Each row was made from one walk, in order. Every step used is in the known rows, and no mark comes twice. Write each row's walk.
Known rows
a -> p -> f -> c: [ 1.036  0.210 -0.417 -0.570  2.072  0.386  1.290 -2.731 -0.863 -0.938
  0.025 -0.365  0.790  2.686 -0.012  1.701 -0.026  1.448 -1.172  2.760
 -0.904 -2.457  1.567  2.536 -0.562  0.982 -0.200]
k -> c -> f: [-3.829  0.082  1.414  2.512 -1.152 -1.874 -0.485 -1.035 -2.641 -0.682
  0.507 -0.789 -3.325  1.321 -2.001 -0.267  1.684 -0.620 -1.663  1.070
 -1.201 -0.427 -1.496 -1.819 -0.092 -2.729  0.058]
p -> w: [-0.190  0.792  2.025  2.142 -2.246  0.670 -1.911  1.953 -0.121 -0.313
 -0.162  0.160 -1.440  1.472  0.808 -3.353  2.602  0.705 -2.343  0.744
 -0.080 -1.589 -3.184  1.130 -0.965 -2.949  0.837]
t -> a -> w -> p -> f: [ 2.224  4.037 -1.373 -2.631  4.222  0.079 -0.686 -0.070 -1.980  0.342
  1.529  0.488  1.795 -0.818  1.560 -2.379  1.365  1.758 -2.066  0.598
  0.040 -4.704  0.000  1.681  2.121  1.523 -1.608]
k -> c -> w -> p -> f -> a: [-1.820 -0.613  1.229  4.415 -3.504 -2.573 -0.371  0.738 -0.499 -1.414
 -2.988 -1.683 -0.990  1.452 -4.240 -3.284 -0.568  2.812 -0.797 -0.284
  1.917  1.780  1.949  1.625 -1.193 -0.525  1.403]
w -> p -> f -> a -> k -> c: [ 0.544 -0.184  0.830  2.932 -2.277 -1.278 -0.617 -1.526 -1.773 -1.737
 -1.610  0.539  1.805  1.018 -1.797 -1.789  0.660  4.948 -4.673  1.996
  0.853 -1.299 -1.771  1.279 -0.588  1.615 -0.803]
c -> a: [-2.223  0.450 -2.606  0.522 -2.504  0.783 -0.794 -1.178  0.552  1.241
 -0.431  0.280 -2.539 -0.437  0.989 -1.606  0.065 -2.168 -2.368  1.788
 -0.798 -0.441  0.909 -0.159 -0.741  0.311 -0.091]
w -> p -> f -> c -> a: [-0.487 -1.274 -2.160  2.822 -0.886 -0.333 -0.427 -1.360  0.747  0.416
 -1.343 -0.725 -0.785  1.251 -2.107 -1.833 -2.104 -0.015 -1.175  0.705
  0.129  0.110  5.562  1.972 -1.038  1.292  0.265]
k -> c: [-2.427  1.331  0.877  0.244 -3.035 -0.950 -1.463 -0.186 -1.857 -1.921
  0.361  0.651 -2.913  1.421  0.442 -0.857  2.681  0.957 -3.762  1.427
 -1.136 -1.861 -5.755 -1.624 -0.432 -2.263 -0.298]
a -> f: [ 1.891  2.449 -1.679 -0.760 -1.654  0.391 -1.586 -2.363 -0.762  0.331
  0.219 -0.099 -0.079  1.129  3.156  1.305  1.602  0.065 -1.339  1.899
 -1.294 -3.344 -0.663 -0.174  0.598  0.280 -0.809]
w -> p -> f -> c: [ 0.966  0.216 -0.094  2.911 -0.180 -0.387 -0.295 -1.049  0.021 -0.160
 -0.733 -0.734  0.102  2.299 -1.774 -0.734 -0.562  1.962 -2.044  1.008
 -0.490 -1.794  1.322  1.440 -1.111 -1.258  0.278]
c -> w -> p -> f: [ 0.364  0.850 -1.940  4.559 -0.426 -0.776 -1.618  1.801 -1.507  1.586
 -0.857 -1.216 -0.478  0.973 -1.755 -2.371 -0.081  0.382 -1.486  0.407
 -0.282  0.432  1.198  2.081 -0.788 -1.201  1.384]
a -> k: [ 0.099  1.545 -1.954  0.794 -2.092  1.758 -0.525 -0.457 -2.124  1.597
  0.748  1.044  0.580  0.133  2.897  0.225  1.853 -0.089 -6.257  3.879
 -1.921 -3.506 -3.359 -0.346 -0.362  0.151 -1.253]
a -> k -> p -> f -> z: [ 3.454  0.627  0.947  4.115  1.901 -0.986 -2.558 -1.920 -0.687  0.079
 -0.188  2.754  0.371 -1.316 -1.054  3.647  0.010  1.659 -4.919  2.951
 -1.431 -0.762 -6.074  0.084 -1.069  1.386 -1.885]
c -> f -> a: [-2.433 -0.248  1.927  3.067 -1.989 -0.209  2.312 -3.495  1.647  1.389
 -1.989 -1.727 -1.219  0.311 -2.513 -0.611 -1.082 -0.271 -0.021  1.870
  0.246 -0.056  4.086 -0.430 -1.222 -1.851  0.421]
p -> f: [ 0.032  0.936 -0.333  2.775  1.613 -0.014 -0.156 -2.670 -0.634 -0.423
  0.087  1.424 -1.382  1.091  0.068  0.663  2.544  2.003 -2.313  1.546
 -0.799 -1.717 -3.596  0.072 -0.821 -2.848 -0.219]
k -> a -> w -> p -> f -> z: [ 6.924  0.478  0.115 -1.770  2.643 -2.235 -4.278  0.085 -2.437 -0.090
 -1.512  0.374  1.838 -0.566 -1.146 -3.082 -0.740  2.899 -2.044  1.392
  1.409 -0.360 -3.447  2.285 -0.985 -2.178 -0.623]
f -> z: [-1.000  1.015  0.843  1.619 -1.689  0.249 -1.329 -1.241  1.426  0.777
 -0.367  0.455 -1.129 -0.480  0.873  0.016  0.312  1.363 -1.984  3.268
 -1.608 -1.287 -5.254 -0.406 -2.199 -2.087 -0.821]
k -> c -> w -> p: [-2.114  1.242 -0.916  2.030 -4.964 -1.731 -3.013  4.164 -2.667  0.221
 -0.593 -1.974 -1.979  1.292 -1.464 -3.877  0.059 -0.637 -2.837  0.321
 -0.595  0.384 -0.873  0.494 -0.495 -0.666  1.206]
c -> w: [-2.347  1.151 -1.683  2.146 -3.328  0.508 -0.343  1.842 -0.826  1.915
 -0.655 -1.116 -2.282  0.639  0.609 -1.330  0.607 -2.287 -2.257  1.676
 -1.039 -0.426  0.271  0.080 -1.027 -2.068  0.879]
z -> f -> p -> w: [ 1.480  1.508 -0.051  1.826 -5.705  0.359  2.576  2.065  0.221 -2.615
 -1.746 -1.711 -0.938  2.252 -0.153 -0.905  0.410  4.846 -2.570  0.638
  0.512 -1.367 -7.025  2.737 -0.770 -2.525  1.305]
t -> a -> k -> c -> f -> p -> w: [-3.586  0.950  0.906  2.298 -3.101 -0.713  2.250  1.202 -4.053 -3.939
  0.556 -0.059  0.272 -0.735 -2.392  0.455  2.873  2.621 -4.701  0.515
  0.469 -2.850 -0.107  0.264  2.140 -1.068 -1.636]
k -> a -> p: [ 5.314  2.582 -1.302 -4.203 -0.841 -0.526 -2.514 -1.155 -2.998 -0.474
  0.144  0.548  0.937  0.120  1.038 -1.706 -0.146 -0.864 -3.946  2.749
 -0.773 -2.162 -3.329  0.852  0.534 -1.415 -0.497]
c -> f -> p -> w: [-1.651 -0.922  1.307  4.053 -2.586 -0.112  1.346  0.499 -0.705 -1.609
 -1.870 -1.874 -1.471  1.097 -3.507  0.006  0.972  2.159 -1.243 -0.015
  0.916  0.654  2.647  2.096 -0.922 -3.949  1.705]
t -> a -> p: [ 0.343  5.341 -1.423 -4.040  0.918  1.346  0.503 -1.461 -0.849  0.010
  2.464  0.687  1.562 -1.193  3.128 -0.170  0.795 -0.602 -2.597  2.859
 -2.159 -5.485 -1.938  0.399  2.241  2.291 -2.101]
a -> p: [ 1.326  2.531 -1.316 -2.639 -0.026  1.092 -0.854 -0.942 -1.151  0.746
  0.709 -0.342  0.615  0.893  2.364 -0.326  0.373 -0.093 -2.600  3.366
 -1.878 -2.721 -1.784  1.699  0.022  1.372 -0.047]
k -> c -> a -> f -> z: [-1.705 -0.497 -1.203 -0.133 -3.447 -1.843 -2.915 -2.118 -0.094 -1.621
 -0.779  0.095 -1.693 -0.192  1.025  0.516 -0.042  0.439  0.386  1.849
 -0.349  0.194 -0.849 -0.298 -0.442  2.851 -1.627]
c -> f: [-2.105  0.790  0.154  2.791 -0.007 -0.138  0.266 -1.761 -0.953  1.878
  0.288 -1.023 -2.059  0.540 -1.045 -0.009  0.595 -1.666 -1.349  1.827
 -1.474 -0.983  0.996 -0.903 -0.403 -2.651  0.233]
a -> w -> p -> f -> z: [ 2.779  0.449  0.031 -0.130  3.427 -0.596 -2.696  0.293 -0.706  1.218
 -0.919 -0.551  1.474  0.190  0.078 -1.736 -0.339  3.647 -0.594  2.136
  0.210 -0.889 -1.867  3.166 -1.534  0.802 -0.240]
z -> f -> a -> w: [ 1.787  2.059  0.020 -3.372 -2.990  0.792  3.276 -0.367  1.155  0.968
 -2.103 -2.339  0.086  1.806  2.278 -2.187 -1.638  2.094 -0.939  2.655
  0.892 -2.399 -3.036  1.896 -0.620  1.544  0.304]

Write each row's walk
[ 2.386  0.918 -0.465  0.522 -4.146  0.396 -0.392 -0.022 -0.521 -3.075
 -2.087 -0.978  0.608  1.666  0.698  1.202  2.140  3.793 -1.359  0.095
  1.065 -1.631  0.932  2.679  0.146 -1.086  0.724]	a -> f -> p -> w
[ 2.082  1.313  0.390 -3.081 -2.046  0.635 -0.752  0.493  0.821  1.754
 -2.626 -2.177  1.513  0.614  0.711 -4.135 -1.610  1.429 -1.756  1.797
  1.484 -1.567  3.541  2.665 -0.861  2.122  0.854]	f -> a -> w -> p
[-3.641 -0.642 -0.269  2.029 -6.759 -0.348  0.992  1.360 -1.998 -0.255
 -2.095 -0.985 -0.663  0.756 -0.495 -1.609  0.365 -0.022 -4.515  2.756
  0.591 -0.111  0.862  0.006 -1.000  0.900 -0.118]	f -> a -> k -> c -> w
[ 0.577  2.237  0.646  0.669 -5.171  0.382  3.457 -1.895  2.651  0.381
 -1.767 -1.464 -0.727  1.591  0.879 -1.444 -1.744  2.462 -1.527  2.554
 -0.097 -2.086 -5.508  0.274 -1.099 -0.470 -0.004]	z -> f -> a
[ 7.232  1.446 -1.203 -2.765  2.529 -1.786 -3.692  0.346 -4.052 -0.135
 -0.974  0.367  1.213  0.555 -0.518 -3.717  0.512  1.449 -3.339  0.396
  1.534 -1.401 -1.403  2.071  0.390 -2.278  0.060]	k -> a -> w -> p -> f
[ 0.967 -0.237  1.061 -1.232  1.850  0.257  1.751 -2.821  0.571 -0.243
 -2.466 -0.153  0.139  1.292  0.071 -0.786  0.965  2.982 -0.662  1.738
  2.105 -1.240  1.928  2.122 -1.153 -0.044  0.273]	p -> f -> a -> w
[-2.517 -1.042 -0.966  4.247 -1.248 -0.191  1.826  0.172 -0.455  0.216
 -1.309 -1.169 -2.185  2.468 -1.754  0.578  0.106 -0.740 -0.854  1.048
 -0.122  0.015  3.625  0.988 -1.511 -2.492  0.825]	p -> f -> c -> w
[-0.419  0.147  1.104  3.815  1.744 -0.482 -0.755 -2.903  0.919 -0.326
 -0.476  1.392 -0.867 -0.049 -0.581  1.220  1.258  3.422 -1.032  2.518
 -0.860 -0.801 -5.625  0.347 -2.249 -2.765 -0.874]	p -> f -> z
[ 2.506  2.234 -1.428 -3.322 -0.184  0.706 -2.703  2.142 -1.790  2.287
 -0.264 -1.511  0.710  0.809  2.094 -3.551  0.063  0.035 -2.944  1.722
 -0.371 -2.384  0.426  2.243 -0.103  1.320  0.635]	a -> w -> p
[ 1.555  0.629  0.731  4.037  1.190 -0.969 -2.475 -1.326  0.932  0.537
 -0.654  0.439  0.642 -0.193 -1.477 -0.913 -0.432  4.037 -1.196  1.869
 -0.804 -0.409 -4.371  1.572 -2.081 -1.285 -0.467]	w -> p -> f -> z
[ 0.099  1.735 -0.621  0.447 -4.387  0.529  3.092 -0.144  0.817  0.253
 -0.106 -1.980 -1.496  3.047  1.424  0.001 -1.592  0.543 -2.090  2.645
 -1.639 -3.174 -5.006 -0.080 -0.777 -1.032 -0.343]	z -> f -> c
[-1.435  0.340 -2.711  0.360 -5.139  0.610  3.079 -0.503  1.606  0.817
 -0.727 -1.959 -2.511  1.996  0.857 -1.079 -3.061 -1.425 -1.264  2.252
 -1.008 -1.370 -0.767  0.533 -0.736  1.496 -0.208]	z -> f -> c -> a
[ 0.976  4.462 -1.296 -1.951  4.283  0.519  1.058 -3.192 -1.309 -1.054
  2.378  1.665  1.726 -0.893  1.662  0.900  1.754  1.528 -1.649  2.221
 -1.506 -4.967 -2.094  1.164  2.283  1.605 -2.232]	t -> a -> p -> f
[ 2.268 -0.013 -0.706 -1.257  1.991  0.015 -0.426  0.532 -1.477  0.580
 -0.980 -1.499  0.872  2.703 -0.244 -1.574 -0.492  1.616 -1.476  1.195
  0.541 -2.026  3.816  3.099 -0.600  0.881  0.513]	a -> w -> p -> f -> c
[ 3.211  1.359 -1.149 -1.060  3.307 -0.086 -2.156  0.589 -2.203  1.090
 -0.312 -0.514  0.860  1.274  0.794 -2.409  1.012  2.304 -1.957  1.086
  0.255 -1.937  0.061  2.983 -0.107  0.677  0.561]	a -> w -> p -> f
[ 1.954  1.596 -0.657  2.993  1.097 -0.503 -2.052 -0.962 -0.730  0.393
 -0.009  0.355  0.143  0.893 -0.812 -1.557  0.820  2.543 -2.426  0.943
 -0.687 -1.542 -2.334  1.350 -0.570 -1.332  0.278]	w -> p -> f
[ 1.449  3.660 -0.558 -1.028 -3.173  0.624  1.115 -0.557 -0.258 -3.859
 -0.316  0.036  1.399 -0.452  1.403  1.274  2.536  3.278 -1.437 -0.423
  0.777 -4.437  0.855  1.385  2.350 -0.247 -1.425]	t -> a -> f -> p -> w
[-1.300 -0.362 -1.954 -0.903  1.551 -1.515 -1.207 -2.125 -2.546 -2.420
  0.271  0.794 -1.365  1.024 -0.617 -0.472  0.910  1.073 -1.056  1.666
 -0.162  0.116 -0.271  2.109  0.381  3.169 -0.221]	k -> c -> a -> p -> f
[ 0.407  0.351 -5.003 -1.036 -4.371  0.552  0.683 -3.248  0.183 -1.565
 -2.317 -0.803 -0.589 -0.228  0.849  2.931 -0.443  0.963 -1.270  1.092
  0.380 -0.546  4.964  1.364  0.324  2.138 -0.192]	c -> a -> f -> p
[-0.016  1.196 -1.427  2.166 -8.486 -1.123  1.263  3.636 -1.823  0.836
 -2.071 -3.215  1.061  1.701 -0.608 -3.917 -2.910  1.824 -3.959  2.405
  0.206 -0.490 -3.141  1.790 -0.283  3.432  0.183]	z -> f -> a -> k -> c -> w -> p
[ 1.774 -1.263 -0.941 -1.311  2.235 -0.940 -0.636 -0.959 -0.072 -0.362
 -1.674  0.049 -2.446  0.971 -1.837  1.235 -1.968 -2.713 -1.366  0.137
  1.111  0.524  6.260  1.640 -0.044  3.662  0.379]	k -> p -> f -> c -> a -> w
[-1.656  3.053 -2.471 -0.868 -3.465  0.504  1.992 -0.186 -0.333  0.329
  0.479 -1.700  0.138  0.290  1.991  1.364 -0.430 -3.179  0.045  1.013
 -0.958 -4.270  6.509 -0.626  2.107  1.368 -1.884]	t -> a -> f -> c -> w
[ 1.049  2.618 -2.492  0.420 -5.216  0.420  3.710 -0.791  0.230 -1.644
 -1.356 -1.324 -1.101  1.452  0.462  1.890 -0.713  4.111 -3.531  2.046
 -0.968 -2.065 -7.173  0.876 -0.622 -1.799  0.375]	z -> f -> p
[ 1.480  1.918 -0.983  0.832 -5.361  1.372  3.472 -1.378  0.609  1.325
 -1.159 -0.827  1.420  0.946  2.339 -0.699 -1.456  2.426 -4.397  4.296
 -0.659 -3.252 -5.556  0.675 -0.614  1.826 -1.216]	z -> f -> a -> k
[ 3.103  1.855  2.171 -1.015 -3.736  0.502  2.118  0.957  1.646 -0.545
 -1.591 -2.370  1.716  2.550  1.045 -3.964 -1.875  3.226  0.062  2.397
  0.884 -1.701 -3.782  4.479 -0.419  2.421  0.972]	z -> f -> a -> p -> w
[-0.316  1.336  0.273  0.414 -6.476 -0.326  2.772 -0.695 -1.021 -1.264
 -1.032 -0.640  0.183  1.813  1.270 -0.996 -0.295  3.439 -4.894  3.548
 -0.372 -2.722 -7.964 -0.238 -0.359  1.618 -1.249]	z -> f -> a -> k -> c
[-3.851 -0.046 -1.267  0.170 -3.688 -0.956 -1.566 -0.419 -1.057 -1.389
 -0.272  0.532 -3.866  0.301 -0.060 -1.892  1.166 -1.139 -2.802  1.089
 -0.433 -0.017 -1.488 -1.019 -0.354  0.261 -0.192]	k -> c -> a
[ 0.966  5.223 -1.741 -2.307 -0.691  0.631 -0.096 -2.884 -0.452 -0.400
  1.944  0.896  0.936 -1.065  3.932  1.382  1.958 -0.491 -1.477  1.447
 -1.617 -6.018 -0.807 -1.551  2.825  1.062 -2.860]	t -> a -> f
[-1.690 -0.100 -0.575  2.314 -7.155 -0.745 -0.779  2.838 -2.045  0.672
 -2.334 -2.069  0.941  0.607 -1.401 -3.735 -1.261  0.649 -4.634  2.076
  0.611  0.104  2.191  1.275 -0.881  2.416  0.386]	f -> a -> k -> c -> w -> p
[-0.935 -0.377  0.355  2.748  0.368  0.129  1.549 -2.691  0.239 -1.062
 -0.523  0.263 -1.471  2.394 -0.795  1.363  1.095  1.429 -1.891  1.603
 -0.558 -2.008  0.054  0.246 -1.345 -2.624 -0.212]	p -> f -> c
[-3.336 -1.531  2.528  3.805 -3.760 -1.923  0.697  1.253 -2.326 -4.163
 -1.682 -1.693 -2.691  1.935 -4.516 -0.421  2.184  3.201 -1.633 -0.731
  1.237  1.222  0.158  1.194 -0.522 -4.094  1.610]	k -> c -> f -> p -> w
[ 2.017 -0.041 -0.383  2.447 -2.810  0.252 -3.663  2.549 -1.034  0.667
 -0.599  1.498 -1.033 -0.785 -0.184 -1.945 -0.227 -3.080 -5.276  0.820
  0.098  0.149  0.499  1.455  0.273  3.775 -0.003]	c -> a -> k -> p -> w
[-0.606 -1.336 -0.373 -1.265 -2.469  1.095 -0.484  1.655  0.448 -0.238
 -0.871 -1.762 -0.108  2.076  0.318 -3.385 -1.497 -1.884 -0.300  1.714
  0.453 -0.407  6.329  4.247 -0.543  3.355  0.944]	f -> c -> a -> p -> w
[ 1.721 -0.133 -3.379 -1.220  2.598 -0.111 -2.231  0.296 -1.501  1.613
 -0.969 -0.569 -0.060  0.253  0.151 -3.531 -0.622  0.251 -1.056  0.666
  1.071 -0.076  4.280  3.540 -0.070  3.122  0.633]	c -> a -> w -> p -> f
[ 2.729  0.151  0.216  3.040  0.485 -0.441 -0.235 -1.754 -1.416 -0.592
 -0.285  1.671 -0.246  1.147 -1.416  3.932 -0.227 -0.348 -5.727  1.995
 -1.137 -2.022 -0.483 -0.194 -0.165  1.425 -1.118]	a -> k -> p -> f -> c
[-0.750  4.369 -2.099 -0.859 -1.070  2.087  0.901 -1.024 -1.797  0.939
  2.455  2.082  1.453 -2.050  3.748  0.280  2.236 -0.596 -6.261  3.402
 -2.314 -6.255 -3.536 -1.618  1.893  0.958 -3.453]	t -> a -> k
[-2.416 -1.817 -1.765  2.592 -0.293  0.076  1.453 -2.963  0.982 -0.527
 -1.144  0.202 -2.403  1.347 -1.323  0.304 -0.530 -0.554 -0.989  1.286
  0.096 -0.186  4.256  0.787 -1.273 -0.209 -0.102]	p -> f -> c -> a
[-1.614  1.031 -1.926  2.033 -5.979  0.288  3.493  2.559  0.105  1.477
 -0.984 -3.482 -2.198  3.001  0.413 -0.744 -2.566 -1.700 -1.153  2.125
 -1.258 -1.201 -1.402  0.764 -0.987 -0.798  0.708]	z -> f -> c -> w
[ 0.095  0.104 -2.383  0.237 -2.232 -0.107 -2.174 -2.921  1.550  0.942
 -1.091 -0.132 -0.392 -1.124  1.960  0.780 -1.156 -0.520  0.781  2.582
 -0.728 -0.385  1.496  0.574 -0.817  2.851 -1.390]	c -> a -> f -> z
[ 0.118 -0.594 -2.969 -3.363 -2.132  0.807 -1.051  1.957 -0.250  2.162
 -1.520 -2.695 -0.235  1.129  0.745 -3.788 -3.032 -2.427 -1.553  1.444
  0.501 -0.906  8.315  2.830 -0.557  4.044  0.659]	f -> c -> a -> w -> p
[ 1.247  0.273  1.742  3.342 -1.815 -0.747  0.511 -2.608  0.040  1.773
 -1.740 -0.324  0.023 -1.042 -3.034  1.762 -2.396 -2.040 -3.959  2.140
 -0.271 -0.037  3.636 -0.785 -0.098  2.234 -0.473]	c -> f -> a -> k -> p
[ 1.154 -0.643 -1.124  4.540 -1.032 -0.668  0.140  0.964 -2.126  0.654
 -1.087  0.043 -0.913  1.137 -2.335  3.062 -1.203 -2.527 -4.692  1.439
 -0.671 -0.063  3.179  0.675 -0.311  1.679 -0.032]	a -> k -> p -> f -> c -> w
[ 3.854  2.567 -0.377 -3.137 -3.376  0.266  1.417  1.270  0.984  1.976
 -2.266 -3.407  1.630  1.671  1.481 -4.426 -3.239  2.655 -1.110  2.105
  0.985 -2.286 -1.782  3.159 -0.423  3.008  0.712]	z -> f -> a -> w -> p
